(in the rows, 128 means zero)
Known rows, with every step that occurs:
B/C/Z/H/D: [132 158 130 139  90 159  70 117 140  40 195 144  80  42 121 165 145  60
 142  94 120 168  26 132  67  88 161 128 106  91 128 105 153]
D/K/J: [107 148 111 110  69 137 118 132 146 109 136 114 127 146 128 103 146 114
 154 174  99 119 101 115  86 105 113 120 116 148 114 153 133]
J/K/D/Z: [137 154 161 129  89 171 120  95 179  98 109 129 105 140 117 136 120  89
 148 167  96 123 100  97  72 145 100  91 136 122  81 139 157]
H/Z/C/B: [128 160 103 150 128 129 107 107 165 111 177 135  68 138 139  84 165 113
 153 147 132 137  62  81  94 118  92 192 139  80 127 133 176]
S/D/Z/C/B: [163 140 129 117 112 183 101  92 200  43 145 156  60 121 136  89 116 110
 173 119 103 140  72  71 121 131 110 181 126  92 106 144 179]
Z/D/S: [132  92 124 125 118 143 137 134 149  98 145 191 109  99 133 134 126  90
 174 129 108 116 101 111  68 145 150 129  98  97 116 110 138]
D/Z: [138 141 145 107 110 171 120 132 160 102 140 133 124 139 121 152 112 123
 140 145 124 123 114  76  93 112 107 108 144 111 105 147 146]
H/D: [133 133 128 113  97 127  80 142 136  98 142 158 111 100 132 136 130 100
 164 167 142 125  90 112  88  91 139  97 123 101 120 119 154]
S/D/K/J: [128 140 108 104  54 150 108 121 158  77 124 138 101 140 130  87 118 111
 180 138  85 130  92 137 107 110 130 112 107 141 123 147 132]
B/C/Z: [120 173 157 117  93 164  94 117 139  72 161 132  99 101 116 156 125  90
 139 128 118 153  47 123 121  88 131 146 129 109 141 135 152]
K/D/Z/H: [160 151 133 134 107 176 116 123 189  76 173 140 116 111 115 154 113  87
 127 125  73 147 116  92  42 118 113 117 114 115  85 128 145]
B/C/Z/H/D/U: [130 154 125 129  95 191  73 108 139  35 185 137  79  78 121 211 111  56
 141  79 138 174  58 122  83  95 174 144  88 128 123 125 150]
K/D/S/J/N: [119 145 132  77 114 204  54 126 163 152 121 174 128 104 128 148  99  91
 160 110  58 104 141 121  67  99 156 150  81 129  83 131 133]
S/J/N/D: [127 150  79 103 124 196  72 126 138 159 103 172  99 102 138 111 155 136
 129  93  56 130 146 142  96  93 165 143  96 123 118 100 141]
B/C/Z/D: [125 145 149 147  91 158 114  92 154  32 178 145  85  81 126 132 136  75
 140 118 106 155  33 143  81 122 135 132 122 105 151  90 154]
K/D/U: [142 151 147 106 101 167 103 122 163  96 135 147 120 163 117 161  77  82
 145 163 105 144 148 112 102 110 128 133 100 158 110 144 153]
C/Z/H/D/U: [127 146 121 134 102 178  87 130 139  64 174 144 102 105 118 193 111  76
 142  90 139 153 105 124  61  91 160 146  73 124 119 107 158]
C/B: [126 157 143 113 121 127 111 121 126 109 126 159 112 155 129  92 147 123
 137 196  98 125 105  83 115 115 111 174 134  74 122 114 154]
H/D/S/J/K: [130 107 120 103  95 162  56 125 145 134  69 195  94 111 133 145 124  75
 188 123 140  97  77 114  69 117 161 124 107  83  92 140 145]
S/D/Z/H: [171 129 113 119 107 187 127 121 165  67 158 170  96 108 128 144 107 122
 140  71  85 148 106  96  85 135 143 127 117  83 106 130 137]
U/D/K/J: [148 117 122 149  46 144 122 112 137  94 123 126 132 167 134  87 134 151
 166 171 103 121 114 125  93 118 107  93  98 151 121 159 140]
C/Z: [119 167 155 121 101 149 105 133 133  95 152 138 124 123 112 137 125 111
 144 139 121 132  89 124  99  84 120 151 113 106 137 115 158]
J/K/D/S: [120 133 156 110  92 148 114 126 151 132  96 171 108 123 120 137 120  65
 184 165 104 116 106 118  81 150 140 128  96 111  82 145 146]
B/C/Z/H: [130 168 134 136 105 163 111 120 137  65 189 143  98  78 119 153 147  88
 122  92  98 168  50 124  93 105 153 169 109  89 133 113 149]
K/J/N/D: [110 149  84  99  91 194 103 130 133 147 134 129 115  93 149 125 172 113
 151 130  71 128 146 155  76  98 135 113  97 170 119  91 148]
C/Z/H: [130 159 130 140 112 149 126 134 129  94 174 150 121 104 117 135 148 109
 122 106 102 145  92 127  70  93 139 175  95  86 130  98 154]
N/D: [135 143 100 126 110 144 115 146 144 120 117 166  91 118 123 118 145 108
 154 138  94 149 116 131 103 100 145 123 108 121 128 122 154]
Z/D/K: [119 121 107 157 103 110 148 115 148  75 150 151 100 119 125  77 155 122
 149 152  85 132  94 110  87 157 149 107 108 108 125 114 133]
C/Z/D: [126 141 146 152 100 143 128 107 150  60 167 152 108 107 124 116 136  98
 142 130 106 135  77 145  62 110 125 131 108 102 148  71 163]
E/D/S/J: [177 106 115  80 105 173  60 153 125 134  82 181 111 143 114 149  98  95
 180 125  72 103  88 102  98 119 162 150  97  95 103 131 141]
Z/H/D/S/J: [149 104  90 107 116 166  53 146 155 116 132 207 100  80 129 159 118  74
 170  79 117 119  87 109  35  83 177 156  85  73  97 128 130]
U/D/S/J: [177  92 129 121  94 180  80 125 142 132  92 203 124 162 131 126  82 141
 170 112 114 109 119 115  89 102 137 142  86  97 112 162 140]
H/D/K/J/N: [ 83 145 105 101  66 158  73 122 131 111 154 102 125  82 144 118 166 109
 169 155  99 105 116 121  73 107 145  77 100 164  99 126 132]
U/D: [177 111 143 144  86 139 120 119 120 109 125 165 131 158 136 101 117 165
 150 162 122 126 125 116 115 123 126 102 111 101 133 131 154]
S/J/N: [124 149 113  88 125 185  76 121 125 160 124 161 133 126 146 120 140 152
 116 116  84 104 141 114 107  96 149 154 118 105 119 102 139]
S/D: [156 134 134 102  96 147 108 129 144  92 124 179 102 128 132 111 102 128
 168 129 103 133 103 128 133 119 144 129 121  94 136 123 146]
K/J/N/D/Z: [115 151  98  98  90 236 102 120 164 127 138 109 114  97 140 156 153 112
 145 106  75 126 150 127  54 100 110  88 115 180  95 115 145]
K/J/N: [110 150 120  81  94 179 108 127 121 146 153 119 150 114 157 134 158 127
 136 157  98 103 145 128  88 105 114 124 118 153 120  94 143]

Rows:
[102 157  67 118 116 184  80 125 141 149 101 156  90 110 122  90 164 146
 134  90  38 134 141 130 105 114 181 135  82 134 101 132 128] : S/J/N/D/K
[153 144 144 144  93 171 121  86 208  88 133 130  82 112 131 109 138  72
 161 141 114 132  75  92  74 147 105 124 125 137  84 147 186] : J/K/D/Z/C
[156 123 121 125 103 166  79 125 195  64 171 130  84  80 139 141 125  78
 179 122 163 128  65  74  73 100 119 108 126 130 100 149 177] : H/D/Z/C
[143  91 110 120 120 168  98 121 167 104 117 208 104 117 134 127 110  89
 163 102 100 110  95 117  53 117 155 153 101  89 119 109 136] : Z/D/S/J
[175 124 144 101 100 173 102 137 136  92 119 120 115 138 113 154 113 114
 154 155  83 117  91  77 104 142 124  84 136 114  99 129 154] : E/D/Z
[153 134 118 128 122 174 137 132 154  97 168 144 122 115 124 155 134 121
 122 106  99 137 117  76  66 124 127 131 124  92  98 130 140] : D/Z/H
[128 118  86 118 110 182  93 127 151 165  45 208  73 128 121 122 143  91
 177  98  88 122 104 139  81 125 166 154  88 102  98 142 143] : N/D/S/J/K
[ 75 152 115 141  71 173 120  91 146  74 180 103 123  86 135 102 173 108
 141 121  65 119  99 156  42 125 131 114  83 164 124  77 141] : C/Z/D/K/J/N
[122 122 102 108 117 162 112 165 150 135 110 184  87 102 117 150 128  85
 188 113  97 139 119 121  90 104 167 136  83 121 106 153 139] : N/D/S
[124 142 140 138 100 189 118  83 157  29 170 140  81 115 122 177 105  72
 136 100 119 165  72 135  98 127 146 139 108 143 146 108 158] : B/C/Z/D/U
[141 101  93 122 107 162  74 124 139 134  97 206  92  89 136 143 147  75
 168  88 119 108  76 115  43 132 183 149  88  66  82 120 137] : Z/H/D/S/J/K
[190 115 123 116 105 170 103 131 164  83 144 119  90 111 128 126 130  95
 170 133  99 127  63  69 110 147 128 120 121 128 102 135 182] : E/D/Z/C
[132 143  67 113 101 236 121 123 158 123 165 120 110  73 143 156 175 109
 130  74  56 140 150 126  29 115 131 113  94 163  89 100 138] : K/J/N/D/Z/H
[192 105 132 157  91 179 123 102 178  78 153 141 105 131 147 105 114 147
 163 121 145 130  99  80 101 128 100 116 111 129 109 162 181] : U/D/Z/C
[ 93 130  94 128  83 158 135  97 142 102 166 116 123  94 152  83 177 124
 145 143  64 110 125 132  60 153 141  98  97 159 114  83 133] : Z/D/K/J/N
[116 152  94 110 122 174 115 141 121 151 129 150 104  86 137 121 168 131
 141 121  70 137 151 133 114 116 163 120  94 131 116  98 143] : J/N/D
[129 137 154  99 102 155  93 148 169 114 133 166 117 116 114 155  92  66
 182 156  98 125 112 110  73 107 134 133  92 124  95 154 138] : K/D/S
[123 121  99 153 118 160 135  96 154  96 169 143  87 163 133 157 110 110
 143 110 133 141 124 116  69 144 124 107 125 125 142 116 148] : H/Z/D/U
[145 146 135 125 129 167 115 104 185  74 157 131  81 131 135 100 146 109
 147 153 118 127  80  49 100 123  93 186 136 101  99 144 178] : D/Z/C/B
[136 123  87 104 115 186  71 152 167 143  83 203  84 119 117 138 112  89
 174  91  86 134 110 128  74  79 163 161  84 116 108 152 138] : N/D/S/J
[181 113 150 144  86 179 123 107 148  87 130 145 131 161 129 134  94 162
 148 140 125 124 126  84  96 125 100  78 126 115 108 153 152] : U/D/Z
[105 166 116 153  82 144  77 118 146  31 193 127  72  50 108 139 158  66
 150  92 103 173  18 122  76 108 176 126  88 101 110 143 136] : B/C/Z/H/D/K
[117 106 107 143 118 143 131 123 162 112 171 168  88 115 129 148 127  88
 182 102 125 122  86 113  42 139 129 108 116  91 127 125 131] : H/Z/D/S
[143 139 137  94 101 179  57 134 186 123 107 191 118 133 115 143  76  66
 169 131  85 115 108 118  57  76 133 157  94 113  96 156 138] : K/D/S/J
[156 133 126 122 116 172 119 121 191  87 165 131  97 108 140 127 130 105
 153 118 140 129  88  69 100 114 108 143 132 130 106 158 174] : D/Z/C
[108 147  79 130  67 150 111 137 162 109 116 123  92 126 120  94 161  95
 166 146  74 144 103 140  72  98 132 109  95 169 116 146 140] : N/D/K/J
[106 149 103  87  66 180 104 112 138 105 137 126 117 112 143  93 141 139
 167 119  61 118 129 136 117 132 152 107  94 152 112 126 128] : S/D/K/J/N
[149 128 118 118  92 114 110 149 108 104 113 125 110 141 107  98 145 125
 162 172  59 125  83  96 130 162 165 103 101 115 109 139 142] : E/D/K
[194 105 128 163 101 180 139 110 146  85 158 157 128 136 134 134 118 160
 130 107 103 140 127  88  71 141 119 103 111  97 104 133 146] : U/D/Z/H
[113 129 117  72 131 200  76 136 128 174 113 179 133 110 140 151 122 126
 149  92  93  94 146 104  97 105 168 165  94 104  98 135 126] : D/S/J/N
[171 119 128  95 106 162 106 140 106 112 109 140 114 168 118 169 100 109
 154 160  95 130 127  99 141 146 160 120 102 138 119 121 158] : E/D/U
[126 113  87  91 128 195  48 137 132 145 147 194 114  52 146 167 141  97
 156  63  95 106 120 112  45 107 193 148  70  87  83 104 124] : Z/H/D/S/J/N
[100 131  94 180 103 112 140 105 154  91 174 131  79 132 123  87 154 125
 152 126  97 138  77 110  61 154 128  89 127  96 130 131 130] : H/Z/D/K
[150 146 135 148 100 174 139  98 172  96 135 142 105 121 121 136 138  85
 129 132  76 137 105  99  50 164 120 111 119 103  75 118 152] : J/K/D/Z/H
